Each row was made from one path, in order. Every step used is in the known rows, and no mark comes twice. Write each row's path.
Known rows
tuki -> tela -> zotap -> luni: [-0.880 -0.392 -4.148 -1.219 -0.393  0.801 -0.197 -1.417 -1.301  1.542
  0.433  2.100 -0.437  2.000  1.957  1.915 -0.727 -0.526  1.528 -1.858
  0.903 -0.605]
tezaf -> gimo -> mapu -> tela: [-0.994 -0.188 -1.282 -0.675 -0.659 -0.620 -0.224 -0.713 -1.347  0.643
  1.210  5.942 -1.340  1.273  0.966  0.241 -0.111 -0.384 -0.694 -0.924
 -3.893 -3.371]
mapu -> koba -> tuki -> gimo: [-0.773 -0.016 -2.841 -1.178 -1.759 -0.598  1.476 -1.079 -1.249  0.866
 -0.322  3.057 -1.069  0.939  1.371  1.576  0.215 -0.746  0.211 -1.142
 -2.325 -2.268]
tela -> zotap: [-0.750  0.129 -2.970 -1.189 -0.381  0.649  0.085 -1.301 -1.496  0.790
  0.148  0.993 -0.798  1.967  0.102  0.355 -0.412 -0.450  0.080 -1.340
  0.980 -1.244]
ropef -> mapu -> tela: [-0.561 -0.106 -1.766 -1.709 -0.818 -1.129 -0.243 -1.085 -1.398  0.240
  0.582  3.782 -1.682  1.553  0.968  1.047 -0.292 -0.588 -1.169 -1.212
 -1.656 -2.812]
ropef -> mapu -> tela -> zotap: [-0.677 -0.295 -2.474 -2.402 -0.992 -0.165 -0.056 -1.251 -1.584  0.613
  0.411  2.931 -1.252  1.925  0.594  1.037 -0.429 -0.611 -0.257 -1.449
  0.059 -2.520]
tezaf -> luni: [-0.169  0.777 -2.868 -0.330  0.207  0.043 -0.542 -0.731 -1.242  0.375
  0.843  3.088 -1.096  1.741  0.383  0.738 -0.150 -0.791 -0.115 -1.151
 -0.095 -1.312]
tela -> tuki -> gimo -> mapu -> koba: [-0.732  0.055 -2.765 -1.643 -1.718 -0.806  0.890 -1.374 -1.611  2.405
  0.274  4.206 -0.497  1.207  0.817  0.889  0.751 -0.161 -0.784 -1.345
 -3.471 -2.821]
zotap -> gimo -> mapu -> tela -> tuki: [-1.078 -0.212 -2.073 -1.591  0.194 -0.593  0.824 -1.400 -1.736  2.795
  0.592  4.868 -1.050  1.214  0.760  0.645 -0.484 -0.286 -2.097 -1.665
 -2.692 -2.536]
tezaf -> tela -> tuki -> ropef: [-0.829 -0.717 -3.663  0.893 -1.322 -0.355  1.455 -1.209 -1.246  1.901
 -0.214  4.111 -0.742  1.216  2.561  1.755 -0.955 -0.615 -1.321 -1.558
 -0.102 -1.064]
ropef -> mapu -> koba -> tuki -> tela: [-0.661 -0.253 -3.434 -0.732 -2.379 -1.166  0.726 -1.423 -1.274  0.951
 -0.078  3.720 -1.054  1.494  2.074  1.676  0.288 -0.484 -0.326 -1.233
 -1.687 -3.166]
tela -> tuki: [-0.669 -0.103 -3.004 -0.470  0.075 -0.079  0.673 -1.379 -1.661  2.300
  0.080  1.960 -0.864  1.360  0.540  0.966 -0.468 -0.199 -1.189 -1.267
  0.046 -0.945]
tela -> tuki -> gimo -> mapu -> ropef: [-0.700 -0.236 -2.897 -1.299 -1.794 -0.700  1.061 -1.399 -1.900  1.830
  0.654  3.559 -0.432  1.340  0.390  1.012  0.783 -0.488 -1.126 -1.659
 -2.103 -1.772]
koba -> tuki: [-0.814  0.029 -2.820 -0.564 -0.447 -0.090  0.858 -1.299 -1.415  0.971
  0.016  1.609 -1.192  1.377  0.854  1.003  0.191 -0.505 -0.931 -1.315
 -0.024 -2.064]
zota -> gimo -> mapu -> tela -> tuki: [-0.955 -0.138 -2.419 -1.942 -0.308 -0.296  0.321 -1.611 -2.131  2.379
  0.867  4.098 -0.792  1.010  0.490  0.583  0.512 -0.298 -1.886 -1.652
 -3.122 -2.693]
tela -> zotap -> gimo: [-1.004  0.219 -2.819 -1.212  0.633  0.603  0.636 -1.376 -1.315  1.367
 -0.345  1.485 -1.020  1.940  0.824 -0.476 -1.046 -0.593 -0.006 -1.484
  0.217 -0.888]
mapu -> koba -> tuki -> ropef: [-0.863 -0.063 -3.857 -0.056 -2.450 -1.088  2.023 -1.694 -1.118  0.682
 -0.629  3.312 -0.790  1.181  1.783  1.100  0.094 -0.473 -1.311 -1.218
 -1.424 -2.309]
tela -> tuki -> gimo: [-0.775 -0.225 -2.883 -1.371 -0.651 -0.132  0.929 -1.021 -1.672  2.251
 -0.080  2.149 -0.923  1.193  1.102  2.025 -0.477 -0.620 -0.046 -1.401
 -1.251 -0.685]
zota -> gimo -> mapu -> koba -> tuki -> tela -> zotap -> luni: [-1.093 -0.335 -4.723 -2.207 -1.294  0.655  0.465 -2.070 -1.672  2.370
  0.320  3.286  0.048  1.619  2.266  1.238  1.133 -0.426  1.152 -2.168
 -1.273 -2.627]
mapu -> koba: [-0.518  0.500 -2.506 -0.076 -0.941 -0.710  0.390 -1.294 -1.072  0.205
  0.129  3.180 -1.017  1.289  0.412 -0.354 -0.192 -0.224 -0.809 -0.731
 -1.896 -2.112]
tezaf -> tela -> tuki -> ropef -> mapu: [-0.601 -0.856 -3.774 -0.357 -1.631 -0.886  1.066 -1.392 -1.370  2.276
 -0.343  3.778 -0.969  1.637  2.983  1.909 -0.273 -0.582 -1.268 -1.713
  0.413 -1.903]
tela -> tuki -> ropef -> mapu -> koba: [-0.494 -0.249 -3.947 -0.990 -2.281 -1.577  1.421 -1.871 -1.353  1.910
 -0.675  3.744 -0.754  1.508  1.923  0.959  0.140 -0.145 -1.393 -1.227
 -1.107 -2.271]
zota -> gimo -> mapu -> tela: [-0.945  0.315 -1.732 -2.028 -0.548 -0.440 -0.388 -1.420 -1.826  0.605
  1.115  4.076 -1.089  1.206  0.409 -0.172  0.822 -0.521 -1.561 -1.487
 -4.129 -3.370]

Which path is each row?
[-0.793  0.224 -2.872 -1.004 -1.508 -0.705  1.010 -1.574 -1.431  1.437
  0.260  3.505 -0.782  1.318  0.613  0.303  1.310 -0.139 -1.467 -1.292
 -2.101 -3.851]
gimo -> mapu -> koba -> tuki
[-1.183  0.108 -2.918 -1.809 -0.599  0.171  0.045 -1.431 -1.560  1.963
  0.384  2.886 -0.606  2.210  1.218  0.090 -0.031 -0.413 -0.347 -1.890
 -1.761 -2.402]
tuki -> tela -> zotap -> gimo -> mapu
[-0.692 -0.612 -2.396 -2.437 -1.197 -0.889  0.781 -0.998 -1.742  2.089
  0.186  3.854 -1.325  1.136  1.511  2.663 -0.474 -0.792 -0.321 -1.506
 -2.025 -1.864]
ropef -> mapu -> tela -> tuki -> gimo
[-0.721 -0.300 -2.557 -0.523 -1.730 -0.571  0.865 -1.004 -1.341  2.327
  0.426  5.798 -0.576  1.022  1.750  1.050  0.440 -0.435 -0.579 -1.404
 -3.254 -3.126]
tezaf -> tela -> tuki -> gimo -> mapu -> koba
[-0.744 -0.421 -4.004 -1.555 -2.458 -0.233  0.777 -1.572 -1.474  1.253
 -0.190  2.905 -0.701  1.921  1.673  1.649  0.162 -0.498  0.478 -1.451
  0.024 -2.925]
ropef -> mapu -> koba -> tuki -> tela -> zotap
[-0.610 -0.459 -3.971 -1.450 -1.636 -1.133  1.087 -1.746 -1.633  2.306
 -0.526  2.213 -0.880  1.829  2.136  1.728  0.093 -0.308 -1.475 -1.636
  0.213 -1.555]
tela -> tuki -> ropef -> mapu
[-0.991  0.289 -2.750 -1.102 -0.786 -0.688  1.378 -1.630 -1.271  1.918
 -0.094  3.887 -0.904  1.312  1.095 -0.305  0.796 -0.265 -1.494 -1.444
 -2.508 -3.626]
zotap -> gimo -> mapu -> koba -> tuki
[-1.226 -0.098 -4.132 -1.515 -2.239 -0.570  2.342 -1.999 -1.294  1.905
 -0.765  3.702 -0.410  1.648  1.914  0.380  0.475 -0.402 -1.161 -1.827
 -1.523 -3.013]
tela -> zotap -> gimo -> mapu -> koba -> tuki -> ropef
[-0.943 -0.026 -2.166 -2.240 -0.991  0.134 -0.123 -1.233 -1.716  0.906
  0.988  3.534 -0.856  1.824 -0.069  0.604  0.035 -0.438 -0.818 -1.598
 -1.347 -3.064]
gimo -> mapu -> tela -> zotap
[-0.631 -0.180 -2.982 -1.965 -2.001 -0.989  1.297 -1.202 -1.340  1.225
 -0.447  2.961 -1.195  1.236  1.831  1.849  0.703 -0.730  0.235 -1.321
 -1.875 -2.850]
ropef -> mapu -> koba -> tuki -> gimo
[-0.853 -0.168 -3.367 -0.821 -1.287  0.461 -0.126 -1.206 -1.493  0.642
  0.303  1.915 -0.685  2.025  0.923  1.225 -0.736 -0.579  0.578 -1.397
  0.091 -1.248]
tuki -> tela -> zotap
[-0.931 -0.471 -3.242 -0.588 -1.580 -0.993  1.493 -1.457 -1.526  1.502
 -0.040  4.216 -0.922  1.102  1.486  1.918 -1.072 -0.509 -1.876 -1.417
 -1.570 -1.249]
mapu -> tela -> tuki -> ropef
[-1.216 -0.361 -3.076 -1.319 -1.184 -1.104  1.691 -1.674 -1.580  2.541
  0.002  5.030 -0.809  1.286  1.818  1.179 -0.665 -0.420 -2.338 -1.831
 -2.845 -2.080]
zotap -> gimo -> mapu -> tela -> tuki -> ropef
[-0.699  0.417 -2.784 -0.983 -1.137 -0.412  0.151 -1.809 -1.931  0.378
  0.833  2.732 -0.523  1.432  0.137 -1.119  1.485 -0.447 -1.461 -1.536
 -2.557 -2.295]
zota -> gimo -> mapu -> ropef
[-0.900 -0.050 -3.210 -0.555 -2.374 -0.904  0.678 -1.427 -1.372  1.167
  0.461  4.350 -0.674  1.391  1.448  1.288  0.747 -0.317 -0.835 -1.359
 -2.969 -3.623]
gimo -> mapu -> koba -> tuki -> tela
[-1.311 -0.134 -3.261 -1.904 -0.780  0.252  0.734 -1.533 -1.632  2.349
  0.147  2.870 -0.597  2.056  1.504  0.626  0.330 -0.474 -0.459 -2.065
 -1.302 -2.891]
koba -> tuki -> tela -> zotap -> gimo -> mapu
[-0.882 -0.260 -2.163 -1.504 -0.531 -0.604  0.436 -1.348 -1.834  2.383
  0.948  4.537 -0.917  1.214  0.294  1.281 -0.013 -0.187 -2.089 -1.536
 -2.241 -2.754]
gimo -> mapu -> tela -> tuki
[-0.726 -0.318 -2.716  0.200 -0.386  0.958  0.056 -0.836 -1.191  0.704
  0.383  3.010 -0.910  1.747  1.276  0.533 -0.851 -0.772  0.350 -1.425
  1.189 -1.687]
tezaf -> tela -> zotap
[-0.771 -0.666 -4.742 -1.944 -1.515  0.108  0.645 -1.782 -1.271  2.119
 -0.102  3.099 -0.455  1.918  2.618  2.254  0.170 -0.465  1.434 -1.925
  0.838 -2.177]
ropef -> mapu -> koba -> tuki -> tela -> zotap -> luni
[-1.080 -0.292 -3.050 -2.133 -0.921 -0.539  1.167 -1.516 -1.307  1.152
 -0.496  3.554 -1.241  1.920  1.983  0.623 -1.150 -0.806 -0.603 -1.752
 -0.846 -1.916]
tuki -> ropef -> mapu -> tela -> zotap -> gimo
[-1.147 -0.136 -3.580 -0.807 -1.002  0.120  1.439 -1.501 -1.170  1.416
 -0.581  3.446 -0.806  1.604  1.776  0.383 -0.933 -0.665  0.335 -1.450
 -1.115 -1.965]
mapu -> koba -> tuki -> tela -> zotap -> gimo
[-0.701 -0.313 -2.549 -1.629 -1.914 -1.577  0.481 -1.323 -1.326  0.201
  0.208  4.164 -1.475  1.572  1.801  1.545 -0.401 -0.675 -1.503 -1.385
 -1.848 -2.592]
tuki -> ropef -> mapu -> tela
[-1.117 -0.273 -3.460 -1.068 -1.761 -0.217  1.312 -1.696 -1.663  1.405
  0.350  3.812 -0.437  1.815  1.053  0.252  0.390 -0.640 -0.797 -1.956
 -1.197 -2.476]
koba -> tuki -> tela -> zotap -> gimo -> mapu -> ropef
